What can hang from each mark:
Z: S
U: X
L: S
W: X
K: S X
A: S
X: H K W
S: A K Z

Every row comes from one small tree of marks. Brackets hold a mark, then the marks that hang from it, in alphabetical order. Every link used is in the known rows. Which tree was each row made from?
Known rows:
{W {X H {K {S A}}}}: [ 2.34 -0.40 -2.97  0.16  1.03 -3.99 -0.78 -2.47  0.12 -2.17  2.26  0.72
  1.26  4.18  1.28 -0.43 -2.82  2.91  4.81  4.68]
{W X}: [-1.36  4.06 -3.39 -0.47 -1.05  0.51 -0.62 -3.14 -2.11 -4.18  0.66  3.60
 -0.07  3.15 -1.84 -0.95 -0.99  2.46  1.37  1.71]
{X H {K {S Z}} W}: [ 4.23 -2.19 -4.21 -2.37  1.17 -4.41 -2.53  2.16  1.66  0.92  5.08 -4.16
  1.53  1.60  0.41  1.49 -6.18 -2.93  6.35  0.26]
{Z {S A {K {X H}}}}: [ 1.23 -0.71  0.12 -1.09 -1.15  0.38  3.96 -2.44  3.78  0.89  3.53  3.78
  0.43  1.77 -2.87  2.06 -2.70  0.59  3.90 -0.02]
{L {S A}}: [ 1.44  3.61 -0.81  0.38 -1.84  0.69  0.91 -0.66 -1.56 -4.12  1.92  2.91
 -0.33  2.00 -0.74 -1.63  3.18  1.14  0.36  6.13]
{L {S A K Z}}: [ 4.19  0.84 -2.50 -0.42 -3.59 -1.78  7.34 -0.43 -2.71  0.79  2.18  3.20
  1.84 -1.07  0.80 -3.49  5.67 -1.26  0.16  3.12]
{S A K Z}: [ 3.61  0.19 -4.44  0.27 -1.83 -0.81  6.15 -1.92 -1.28  2.15  3.60  3.41
  1.36 -0.29  1.29 -1.63  3.73 -2.96 -0.11  1.58]
{X H K W}: [ 1.78  0.84 -3.86 -1.63  0.81  0.16 -4.00  1.62  3.05 -3.68  4.19 -4.61
 -0.15  2.62 -3.09 -0.16 -5.59  0.78  5.18 -1.56]
{Z S}: [-1.20  3.68 -0.56 -3.07 -2.61  1.21 -0.97  0.46  0.81 -1.92  2.55  2.01
 -0.41  0.36 -2.60  2.40 -2.98 -1.10  3.05  4.48]
{U {X K W}}: [ 2.77  1.05 -4.76 -1.35  1.07  5.27 -2.13  1.77  1.15 -6.59  5.68 -4.24
 -2.20  5.85 -2.06  1.01 -2.03 -2.53  1.91  1.50]
{K {S A} {X H W}}: [ 1.99 -2.67 -1.72  1.33  4.19 -1.51 -2.42 -3.00  3.54 -0.84  4.50  2.10
 -0.38  6.76 -1.23  4.82 -6.34 -0.10  4.35 -0.54]
{W {X H {K S}}}: [ 1.54  0.59 -3.26 -1.42 -0.08 -4.01 -2.65 -0.77 -0.43 -2.34  1.35 -0.37
  1.76  3.05  0.91  0.26 -4.26  1.79  4.77  2.60]
{A {S K Z}}: [ 1.47  4.41 -2.27 -4.60 -3.32 -1.93  1.88  1.34 -0.24  2.48  4.52  2.69
  2.18 -3.69 -0.38 -1.24  2.78 -5.44  0.95 -0.07]
{S {K {X H}} Z}: [ 2.38  0.01 -3.09 -1.72 -1.48 -0.43  2.32 -1.01  0.70  4.22  3.40  2.71
  1.81 -0.23 -0.71  1.11 -2.33 -4.68  0.49 -7.18]
{A {S {K {X H}} Z}}: [ 1.35  2.88 -0.79 -4.39 -1.52 -2.10  0.48 -0.05  2.49  4.52  5.26  3.84
  1.89 -1.86 -2.28  0.40 -1.28 -5.81  1.57 -5.37]
{A S}: [-1.23  7.08 -0.65 -3.84 -1.69  0.55 -4.68  1.23  1.19 -2.53  4.08  2.64
 -0.01 -0.54 -2.10  0.84 -0.08 -3.40  0.99  2.96]
{X K}: [ 1.55  3.54 -2.47 -1.49 -2.50  1.14 -4.36  2.55 -1.43 -4.00  2.88 -1.60
  0.86  1.46  0.25 -0.59 -0.12 -1.75 -0.07  3.10]
{X {K S} W}: [ 3.21 -0.61 -3.71 -1.66 -0.33 -2.16 -3.91  2.72 -1.21 -4.31  3.33 -3.66
  1.75  3.51  0.93  1.39 -2.77 -0.54  3.46  3.65]
{K X}: [-0.30  3.27 -0.81 -0.22 -0.68  2.83 -3.94 -0.87 -0.72 -2.44  2.56  3.77
 -0.19  3.74 -2.03  2.54 -2.30 -2.53 -1.62 -2.11]
{X K W}: [ 2.14  1.29 -3.59 -1.39 -0.49  0.74 -3.47  2.02 -0.30 -5.43  3.58 -3.75
  0.42  3.18 -1.76 -0.82 -1.93  0.48  2.60  0.83]
{L {S K}}: [ 1.59  3.51 -2.50 -1.93 -4.96 -0.14  2.64  2.11 -3.11 -3.35 -0.19  0.97
  1.82 -0.92 -0.33 -2.06  3.67  0.58 -0.06  1.37]
{U X}: [ 0.15  4.00 -4.16 -0.79  0.16  6.50 -2.14  0.54  0.68 -4.87  4.37  0.35
 -3.12  4.47 -1.30  3.11 -1.27 -4.72 -0.30  2.65]
{A {S {K X} Z}}: [ 1.72  3.34 -0.50 -4.11 -2.43 -1.57  0.99  0.15  0.18  3.20  4.88  4.50
  2.45 -1.53 -1.29  0.00  1.47 -6.08 -0.29 -3.62]
{S A Z}: [ 2.28  1.67 -3.14  0.70 -0.19  0.18  1.82 -2.50 -0.59  1.20  4.50  3.85
 -0.45  1.19  0.04 -0.27  1.38 -3.70  0.18  3.98]

Which tree is each row?
[ 3.81 -1.03 -2.33  0.96 -1.22 -0.26  5.47 -3.15 -0.99  3.01  4.08  5.34
  1.68  1.87  0.37 -0.55  2.48 -3.64 -1.19 -2.19] | {S A {K X} Z}
[ 3.78 -3.38 -1.68  1.13  2.53 -2.60  0.73 -3.24 -0.13  1.55  5.20  3.93
  1.06  5.51  0.22  3.51 -2.57 -3.35  2.09  0.56] | {K {S A Z} {X W}}
[ 1.09 -0.49 -3.55 -0.73  0.01  1.19  0.49 -1.00  2.43 -1.26  2.58  0.24
  0.71  2.96 -3.29  1.43 -4.00  0.34  2.43 -7.76] | {S {K {X H W}}}
[ 2.61 -1.35 -2.80  1.53  0.65  1.54  3.34 -3.18  0.64 -2.58  3.14  2.62
  0.77  5.11 -2.07 -0.04  1.00  1.61  0.73 -2.74] | {S A {K {X W}}}
[ 3.57 -1.11 -5.04 -1.67  2.84  1.86 -3.46  2.27  3.48 -4.16  6.05 -5.47
 -1.61  5.72 -0.44  3.85 -5.96 -3.29  5.29  1.61] | {U {X H {K S} W}}
[-0.52  0.78 -2.09 -0.34  2.11  2.10 -3.79 -1.92  3.85 -2.17  3.87  0.86
 -1.23  4.68 -5.01  2.98 -7.12 -0.33  2.91 -6.30] | {K {X H W}}
[ 1.35  0.03 -3.24 -0.60 -0.95  1.80  1.26 -0.88 -0.63 -2.60  2.12  1.15
  1.35  3.39 -2.39  0.81 -0.90  0.06  0.40 -5.62] | {S {K {X W}}}
[ 2.92 -1.14 -4.00 -1.80  1.06 -2.87 -4.68  2.42  2.36 -2.44  3.86 -4.83
  1.05  3.00 -0.19  2.06 -6.43 -0.34  6.06  1.07] | {X H {K S} W}
[ 0.06  0.63 -0.24 -2.97 -2.48  0.41  1.53 -0.44  2.96  1.08  2.44  2.33
  1.03  0.62 -3.10  2.81 -4.59 -0.80  3.43 -2.89] | {Z {S {K {X H}}}}
[ 2.45  0.78 -4.95 -1.62  2.45  4.57 -2.90  1.59  4.34 -5.26  6.26 -5.41
 -2.82  5.58 -3.16  1.81 -5.61 -2.56  4.66 -0.70] | {U {X H K W}}
[ 4.45 -0.25 -0.60  0.16 -2.88 -1.41  6.68 -1.55 -2.61  1.43  2.61  4.66
  2.21  1.01 -0.11 -2.75  4.62 -1.60 -1.14 -0.36] | {L {S A {K X} Z}}
[ 0.50  2.41 -3.16 -1.30 -0.53 -1.20 -2.11 -1.47  0.35 -3.16  1.66 -0.58
  0.56  2.86 -1.91 -2.00 -3.91  2.73  3.69  0.29] | {W {X H K}}
[ 2.38  1.00 -2.97 -1.97 -0.83 -2.61 -5.55  3.01  0.79 -1.31  3.29 -2.76
  1.47  1.54  2.12  2.34 -4.93 -2.56  3.76  3.24] | {X H {K S}}
[ 1.30 -0.82 -1.62 -0.33  1.36 -0.73 -3.97 -0.70 -0.31 -2.38  2.75  1.78
  0.83  5.87 -0.61  4.86 -4.71 -1.63  1.76 -1.11] | {K S {X W}}
[ 2.88 -2.00 -2.16 -0.80  1.22 -2.35 -1.41 -1.11 -1.00  1.60  4.10  2.71
  1.57  4.26  0.15  4.19 -4.39 -4.60  1.85 -2.14] | {K {S Z} {X W}}
[ 3.55 -1.53 -2.62  0.64 -0.05 -0.73  4.81 -3.46  1.53  4.29  4.62  4.19
  1.19  1.39 -0.59  0.07 -0.67 -3.45  0.61 -4.02] | {S A {K {X H}} Z}
[ 3.01 -1.99 -1.04  0.70  2.28 -2.98 -0.85 -3.12  1.69  4.35  4.96  4.74
  0.74  3.71  1.34  4.37 -4.53 -4.99  2.03  0.26] | {K {S A Z} {X H}}
[ 1.78 -0.12 -0.44  1.49  1.09 -0.57 -2.74 -2.45 -0.81 -1.29  3.11  5.11
  0.80  5.55  1.53  4.37 -1.36 -2.23 -0.31  3.50] | {K {S A} X}
[ 0.32  2.65 -1.15 -3.79 -0.10 -0.44 -1.27 -0.01  4.20 -0.68  4.47  1.67
  1.03  0.76 -4.57  0.79 -2.76 -1.09  3.40 -5.81] | {A {S {K {X H W}}}}
[ 1.69 -1.77 -0.30 -0.78 -0.64  0.61  5.08 -2.72  2.52 -1.28  3.57  3.13
  0.68  3.40 -3.57  1.07 -1.40  1.89  3.72 -0.02] | {Z {S A {K {X W}}}}
[ 1.39 -0.32  0.38 -0.88 -2.13  0.84  4.26 -2.17  1.44 -0.30  3.19  4.50
  0.96  2.32 -1.98  1.36  0.06  0.27  1.91  1.78] | {Z {S A {K X}}}
[ 5.08 -0.94 -2.51 -0.44 -0.95 -3.36 -0.82  1.09 -2.37  0.67  4.60  0.39
  2.24  1.74  4.12  0.35  0.68 -4.22  1.26  7.17] | {X {K {S A Z}}}
[ 0.99 -1.45 -2.02 -0.55  2.76 -1.39 -4.66 -0.92  2.63 -0.83  3.36  0.71
  0.27  5.56 -1.56  5.59 -7.83 -1.39  4.06 -3.35] | {K S {X H W}}
[ 1.26  0.83 -1.27 -1.35 -2.78  0.24  4.91 -1.05  1.11 -1.03  2.66  2.89
  0.68  0.32 -1.23  0.34  1.04  0.87  3.11  5.17] | {Z {S A K}}
[ 2.73 -0.44 -3.60 -1.89 -0.28 -5.19 -0.63 -1.13 -0.74  0.89  2.60  0.23
  2.20  1.74  1.38 -0.47 -4.40 -0.47  4.68  1.81] | {W {X H {K {S Z}}}}
[ 3.22 -0.30 -2.45 -0.21  0.53 -2.69 -3.76  1.14  1.69 -1.17  3.92 -1.67
  0.83  2.86  2.32  1.75 -3.39 -1.34  3.87  5.55] | {X H {K {S A}}}
[ 3.03  0.11 -3.13 -1.57 -1.48 -4.62  0.01 -0.90 -3.88 -0.47  2.08  1.26
  2.87  2.23  2.29 -1.11 -0.76 -0.82  2.41  3.91] | {W {X {K {S Z}}}}
[ 3.01 -1.19 -3.75 -1.20 -1.15 -0.18  3.85 -1.40 -1.10  1.81  3.55  2.00
  1.94  1.61 -2.00  0.04 -0.91 -3.28  0.49 -6.86] | {S {K {X W}} Z}
[ 3.17 -0.18 -2.89  0.32  0.04 -2.90  0.59 -1.37 -1.69  1.98  3.92  3.68
  0.96  1.84  3.06  2.39  0.34 -4.59  1.32  6.74] | {K {S A Z}}
